Each row comes from the steps of one path. Every step used is in the known rows, and no mark comes twice. Write the path behind each row, first mark first.
Known rows
teni > bogat > vogu > sebipe: [-2.84 -1.83  1.79 -1.20  0.83  1.34  2.04 -0.50 -2.80  0.85  0.07  1.31
  0.25 -1.97  1.09  0.04 -1.69  3.19  0.71]
limadil > bonudok > zemud > bogat: [-0.59 -3.83  1.99  1.71 -0.39 -2.71 -1.22 -1.07 -0.15  2.89 -1.77  4.90
  1.70 -0.43 -0.02  1.68 -1.34  1.24  0.73]
zemud > bogat > teni: [-0.11 -1.08  1.44  0.20  0.13  0.52 -1.58 -0.30 -1.13  1.40 -0.56  1.41
 -0.85  0.52 -0.16  0.83 -2.45  0.89  2.14]
bonudok > zemud > bogat: [ 0.45 -2.22  1.49  0.88  0.03 -1.89 -1.70 -1.33  0.12  1.78 -1.69  2.25
  0.97  0.01 -0.04  0.46 -0.77  1.15  0.40]
bonudok > zemud > sebipe: [-0.74 -0.38  0.08  0.81  0.73 -1.94 -0.50 -0.57  0.47  0.42 -1.59  1.89
  0.96 -1.27  2.91 -0.98  0.71  0.22  0.82]
bonudok > bogat > vogu: [-0.71 -3.43 -0.34  0.39 -0.54 -0.87 -0.36 -2.19 -1.48  2.78  0.46  1.55
 -1.77 -1.19  0.99  1.97 -2.10 -0.02  1.49]
limadil > bonudok > zemud > sebipe: [-1.68 -1.94  0.52  1.59  0.18 -2.82  0.06 -0.18  0.16  1.56 -1.71  4.45
  1.68 -1.63  2.84  0.33  0.04  0.38  1.25]
bogat > vogu: [-1.27 -0.51 -0.89 -0.28  0.14  0.24  0.63 -0.73 -1.35  1.71  0.26  0.39
 -1.62 -1.26  0.47  1.45 -1.77 -0.26  1.56]
limadil > bonudok > zemud: [-0.93 -2.73  1.52  0.59 -0.69 -3.12  0.45 -0.66  0.38  2.35 -1.34  3.59
  2.18 -1.18  1.38  1.82 -0.37  0.88  1.08]
sebipe > zemud > bogat > vogu > limadil > bonudok: [-1.56 -4.51 -0.29  1.33 -0.82 -1.54 -0.42 -0.75 -4.49  4.89 -2.57  4.44
 -1.04  0.69  1.69  2.74 -5.03  0.56  0.59]
vogu > teni > bogat: [-1.43 -0.99  1.55 -1.96 -0.34  1.15  0.65  0.55 -2.56 -0.92  0.50 -0.61
  1.74  0.64 -0.77 -1.40 -0.49  2.21  0.25]
zemud > sebipe: [-0.72  0.82 -0.92  1.04  0.76  0.38 -0.40  0.45 -0.19 -0.79 -0.39  0.98
 -0.45 -0.53  1.52 -1.54  0.38 -0.49  0.20]
sebipe > zemud > bonudok > bogat > teni: [-0.18 -3.39  1.17  0.08 -0.78 -3.34 -2.91 -1.97 -0.55  3.93 -2.39  1.78
  1.23  0.66  2.82  0.42 -4.23  0.14  0.92]
sebipe > teni > bogat > vogu > limadil: [-1.61 -2.26  0.17 -2.00 -0.11  2.52 -0.20 -0.74 -5.16  2.10 -1.12  0.17
 -0.51  0.20  0.55 -0.24 -2.21  0.86  1.02]
zemud > bonudok > bogat: [ 0.23 -2.89 -0.19  1.13 -0.01 -2.74 -1.76 -1.00 -0.01  1.66 -0.28  2.00
  1.18  0.46  0.65 -0.08 -1.95 -0.23 -0.94]
teni > bogat > vogu: [-2.79 -1.21  1.44 -0.99 -0.02  1.37  0.01 -1.24 -2.41  0.94  0.68  0.61
 -0.33 -0.83 -1.26  0.58 -1.36  0.87  1.76]
bonudok > zemud > sebipe > teni > bogat > vogu: [-2.73 -1.73  1.08 -0.88  0.47  1.18 -1.84 -2.27 -2.17  2.30 -2.52  1.74
  0.40 -2.08  1.63 -1.83 -0.65  0.63  2.36]
limadil > bonudok: [-1.01 -1.53  0.54  0.83 -0.58 -0.85  0.60  0.27 -0.32  1.14 -0.12  2.70
  0.74 -0.37 -0.12  1.19 -0.64  0.15  0.41]
limadil > bonudok > bogat: [-0.49 -4.40  1.02  1.39 -1.22 -1.88 -0.41 -1.06 -0.64  2.24  0.11  3.82
  0.54 -0.27  0.44  1.79 -0.92  0.23  0.34]
bonudok > bogat > vogu > sebipe > teni: [ 0.07 -4.25 -0.26 -0.68  0.13  0.97  0.32 -1.83 -2.10  3.77 -1.84  1.43
 -1.54 -2.25  3.30 -0.07 -2.43  1.77  0.12]
bonudok > limadil: [ 0.42 -2.06 -0.35 -0.35 -0.18 -2.29 -0.41 -0.91 -0.49  1.16 -1.27  1.40
  1.16  1.78  0.05  1.34 -0.02  0.15  0.56]

Write each row's path
[-1.02 -5.13  1.22  0.40  0.34 -0.79  0.20 -1.49 -2.10  5.46 -3.80  5.14
  0.35 -2.75  2.64  1.11 -3.37  2.82  0.92]  limadil > bonudok > zemud > bogat > vogu > sebipe > teni
[-0.87 -3.86 -1.69 -0.25 -0.01 -2.43  0.14 -0.74 -2.80  3.10  0.08  1.47
  0.12 -0.58  2.05  0.77 -4.64  0.61  0.67]  zemud > bonudok > bogat > vogu > teni
[ 0.05  0.69 -1.29  0.21  0.54  2.16 -1.72 -0.04 -0.54  0.16 -2.02  0.15
 -0.75 -0.43  1.46 -3.03  0.48 -1.09 -0.13]  zemud > sebipe > teni
[-1.84 -4.32  1.26  1.51 -0.27 -2.42 -0.50 -1.71 -1.51  4.58 -1.48  5.35
  0.06 -1.67  0.47  3.10 -3.15  0.93  2.35]  limadil > bonudok > zemud > bogat > vogu
[-2.31 -2.71  0.25 -1.10  0.56  0.63 -0.68 -1.23 -4.59  2.40 -2.74  2.10
  0.41 -1.14  3.43 -1.23 -1.51  1.11  1.88]  bonudok > zemud > sebipe > teni > bogat > vogu > limadil
[-0.02 -2.39 -0.25 -0.19  1.02  2.35 -0.28 -0.93 -2.51  3.21 -2.46  1.59
 -1.76 -1.61  1.33 -0.72 -3.14  1.95 -0.10]  zemud > bogat > vogu > sebipe > teni
[ 0.35 -2.13  1.37  0.69  0.27 -0.43 -0.72 -0.53 -0.93  1.95 -3.19  1.66
  0.41  0.19  1.81 -1.07 -2.00  2.49 -2.00]  vogu > sebipe > zemud > bogat
[-0.92 -5.68  0.28  0.08 -0.35  0.01  0.91 -1.58 -2.51  4.90 -1.98  4.02
 -0.77 -2.57  3.14  1.15 -3.04  1.86  0.62]  limadil > bonudok > bogat > vogu > sebipe > teni
[-2.47 -2.20  0.46 -1.03  0.05  0.79  1.13 -0.29 -4.82  1.06  0.49  0.96
 -0.31  0.17  0.61  1.18 -2.19  1.34  1.32]  teni > bogat > vogu > limadil
[-0.11 -5.41  0.16  1.25 -1.10 -2.50  0.78 -0.02 -2.96  2.35 -0.15  4.11
  0.55  0.72  2.14  2.40 -1.84  0.67 -0.13]  vogu > limadil > bonudok > bogat
[-3.46 -2.96 -0.27 -0.12  0.15  2.05  0.00  0.02 -5.63  2.42 -1.62  3.83
 -0.33 -0.65  1.91 -0.55 -2.48  0.48  1.61]  zemud > sebipe > teni > bogat > vogu > limadil > bonudok
[-0.24 -0.40 -0.27  0.40 -0.14 -2.41 -1.88 -0.54  0.20  1.90 -2.52  0.64
  1.79  0.80  1.06 -1.08 -2.45 -0.58 -1.43]  sebipe > zemud > bonudok
[-0.17 -4.25 -0.98 -0.17  0.89 -0.79 -0.41 -1.44 -2.02  4.27 -2.25  2.24
 -0.06 -2.00  3.42 -0.69 -4.03  1.36 -0.74]  zemud > bonudok > bogat > vogu > sebipe > teni
[-1.23 -1.11 -0.45 -0.44  1.00  0.26  2.63  0.07 -1.64  1.63 -0.34  1.06
 -1.08 -2.39  2.76  0.84 -2.09  2.17  0.47]  bogat > vogu > sebipe
[-3.43 -3.71  0.95 -0.30 -0.48 -0.04  1.69  0.10 -5.12  2.20  0.40  3.69
  0.43 -0.23  0.49  2.42 -2.84  1.44  1.71]  teni > bogat > vogu > limadil > bonudok
[-1.67 -6.01  0.99  0.72 -0.91 -2.42  1.04 -2.04 -2.13  5.31 -2.32  4.47
 -0.18 -2.13  4.07  2.28 -3.77  2.28  0.26]  limadil > bonudok > bogat > vogu > sebipe > zemud
[-1.95 -1.36  1.00 -1.70 -0.22  3.10 -1.30 -1.74 -2.73  1.93 -0.93 -0.09
 -0.55 -0.85 -1.23 -0.88 -1.29  0.44  1.58]  sebipe > teni > bogat > vogu
[-1.06 -3.86  2.90  0.70 -0.47 -2.62 -1.13 -1.02 -0.69  3.72 -1.92  5.08
  1.32 -0.68  1.22  2.66 -2.87  1.72  3.18]  limadil > bonudok > zemud > bogat > teni
[-0.17 -2.99  0.79  0.23 -0.07 -2.56 -1.78 -1.01 -0.59  2.51 -0.33  2.08
  0.93  0.12  1.88  0.93 -3.43  0.24  1.47]  zemud > bonudok > bogat > teni
[-3.69 -3.26  1.61 -0.18 -0.06  0.33 -1.22 -1.92 -2.56  3.41 -2.65  4.46
  1.15 -2.49  1.51 -0.64 -1.27  0.78  2.82]  limadil > bonudok > zemud > sebipe > teni > bogat > vogu
[-0.53 -3.77 -0.26  0.55  0.35 -2.23  0.11 -1.05 -3.58  3.54 -1.63  2.99
 -0.62 -0.30  2.32  2.55 -3.41  1.37  1.36]  bonudok > zemud > bogat > vogu > limadil
[-1.85 -3.57 -1.49  0.39  0.19 -1.35  0.51 -0.44 -3.89  4.39 -3.31  4.46
 -0.15 -1.94  5.00  0.88 -2.68  0.10  1.98]  bogat > vogu > limadil > bonudok > zemud > sebipe > teni
[-0.82 -4.22 -1.30 -0.43 -0.68 -3.22 -1.00 -1.71 -2.74  4.54 -2.04  1.19
  0.46 -0.05  3.00  0.36 -5.41  0.51  0.16]  sebipe > zemud > bonudok > bogat > vogu > teni
[-2.54 -5.07  1.65 -1.33 -0.75 -0.58  0.32 -1.44 -4.74  4.49 -2.43  3.74
  1.59 -0.99  1.82  1.53 -2.59  1.68  2.08]  sebipe > teni > bogat > vogu > limadil > bonudok > zemud
[-0.42 -1.33 -0.73 -1.29  0.82  1.96  1.36 -0.49 -1.93  2.66 -1.98  0.29
 -1.29 -2.42  2.74 -0.59 -2.12  1.64  0.12]  bogat > vogu > sebipe > teni
[-0.87 -1.57 -0.38  0.96  0.31  0.66 -1.01 -1.09 -1.79  2.20 -0.17  1.79
 -2.07 -0.51 -0.89  1.25 -2.78  0.13  1.30]  zemud > bogat > vogu
